Every row comes from one small tree of marks. Brackets hold a mark, then the marks that hang from it, in the order of their numbers. Every link used is in the known rows. Which tree was each row made from?
(in the rows, 128 means zero)
Known rows
{j759 {j616 {j924 {j86 j554}}}}: [ 75  71 117 154 154 116 128 140 146 119 113  84 169  83 176 112 153 164
 108  98 163]
{j192 {j533 {j616 {j924 j86}}}}: [124  42  92 138 154 109  95 155 140 111 115 100 172  86 167 133 139 137
 136  87 142]
{j147 {j616 j533 j759 j924}}: [ 93 102 111 144 133 101  91 156 115 156  98  99 157  92 119 106 173 180
 174 140 136]
{j554 j86}: [ 93  80 122 141 153 100 118 138 147 132 121 117 166  73 124 117 184 127
 126 111 127]
{j192 {j533 {j616 j924}}}: [132  54  92 123 166 127 102 170 124 123 127  93 166  83 164 136 145 118
 147  96 129]
{j759 {j616 j147 {j533 j563} j924}}: [ 95  74  74 144 165  88 114 181 133 153 124  83 169 141 186 121 184 137
 133 118 140]
{j147 {j616 j533 {j924 j86}}}: [ 92  79 108 161 125 101  87 155 135 140  85  99 177  83 132 101 167 189
 144 124 159]
{j616 j147 {j533 j563} j759 j924}: [ 87  84  79 130 141  70  89 159 134 153 113 113 153 138 173 129 187 164
 181 135 118]
{j192 {j533 j563 {j616 j759 j924}}}: [119  62  79 109 164 105  94 146 122 122 122 110 153 116 159 165 150 102
 166  96 139]
{j192 {j533 j563 j616}}: [135  46  81 117 169 130 107 148 136 111 122 112 167  91 142 151 142  78
 117  79 161]
{j533 {j616 j759}}: [117  75 109 139 148 113 126 133 142 126 147 116 147  83 119 142 146 118
 131 114 136]
{j563 {j533 {j616 j147 j759 j924}}}: [112  50  86 153 166  91 117 161 155 139 129 100 151 103 157 138 148 160
 186 118 111]
{j563 j533}: [119  56 110 138 158 133 108 151 145 116 154 107 156  72 117 118 157 168
 135 102 142]
{j86 j554}: [ 95  80 125 133 147 142 124 139 143 121 116 109 164  51 142 109 152 154
 119 107 147]
{j616 j147}: [110  73 111 140 152 111 116 162 143 146 136 108 162  83 152 111 158 136
 130 130 118]
{j533 j563}: [107  74 106 119 148 127 100 133 140 123 148 122 161  98 133 151 162 109
 117 111 162]
{j563 {j533 {j616 j147 j759}}}: [121  48  89 158 168  96 129 151 162 132 127 109 150  86 130 126 142 143
 158 110 121]
{j147 j616}: [110  89 126 144 147 139 113 147 130 145 118 103 168  62 101 118 150 123
 119 126 160]
{j759 {j616 j147}}: [109  74 107 152 172 110 143 171 139 150 147  83 162  98 155 107 162 115
 102 118 133]
{j147 {j616 j533 j759 {j924 j86}}}: [ 86  90 110 158 120  81  86 141 128 144  84 107 161  96 121 104 171 198
 163 132 150]
{j533 j563 {j616 j147 j759 j924}}: [ 96  68  82 133 155  81 112 144 149 146 123 113 155 128 169 169 149  98
 165 126 131]

Which tree is each row?
[ 98  79  84 135 140  76 102 149 142 145 112 119 152 122 146 118 180 150
 157 127 125]
{j616 j147 {j533 j563} j759}
[ 88  79 106 143 118  74  84 140 136 126 121 116 153 111 149 110 180 212
 163 123 127]
{j616 j533 j759 {j924 j86}}
[ 85  75  96 155 124  54  90 155 143 143 104 111 157 120 173 101 179 209
 176 134 108]
{j616 j147 j533 j759 {j924 j86}}
[ 95  60  98 159 140  70 115 140 158 138 112 112 158 111 170 140 144 145
 160 124 123]
{j533 {j616 j147 j759 {j924 j86}}}
[ 93  62  92 138 138  82  98 113 153 115 124 127 154 126 152 180 147 123
 147 108 162]
{j533 j563 {j616 j759 {j924 j86}}}
[ 85  75 110 146 134  68  97 143 149 142 123 112 153 113 173 125 162 179
 166 136 111]
{j616 j147 j759 {j924 j86}}
[ 79  56  92 143 143 114 114 120 169 102  87 115 175  90 172 160 136 127
 127  91 181]
{j533 j563 {j616 {j924 {j86 j554}}}}
[ 94  72  79 133 143  85  89 173 138 148 113 105 170 124 183 128 181 154
 162 127 129]
{j616 j147 {j533 j563} j924}
[ 95  86  95 141 137  73  96 171 130 158 118 105 153 114 170 103 184 192
 184 140  95]
{j616 j147 j533 j759 j924}
[103  69  82 138 145  93 102 163 147 141 114 112 168 111 154 116 175 142
 135 118 139]
{j616 j147 {j533 j563}}
[ 96  74  89 122 140 105  83 157 130 130 131 112 165 117 160 138 182 156
 151 117 146]
{j616 {j533 j563} j924}
[ 88  98  96 133 136  96  84 144 119 152  95 108 159 114 122 135 177 152
 173 133 157]
{j147 {j616 {j533 j563} j759 j924}}
[ 98  95  98 138 137 103  97 133 127 144  94 116 157 100  93 124 171 140
 146 125 169]
{j147 {j616 {j533 j563} j759}}
[102  77  90 155 161  93 123 193 129 160 129  73 167 118 183  94 182 163
 134 126 119]
{j759 {j616 j147 j533 j924}}
[104 100 114 149 135 107 106 147 118 150  99 107 156  77  90  95 170 168
 148 130 145]
{j147 {j616 j533 j759}}
[103  58  80 136 159 100 114 159 152 143 123 108 171 117 181 165 147  91
 144 119 142]
{j533 j563 {j616 j147 j924}}
[123  59  84 130 167  91 110 172 128 144 110  95 155 103 181 129 148 128
 177 112  98]
{j192 {j533 {j616 j147 j759 j924}}}
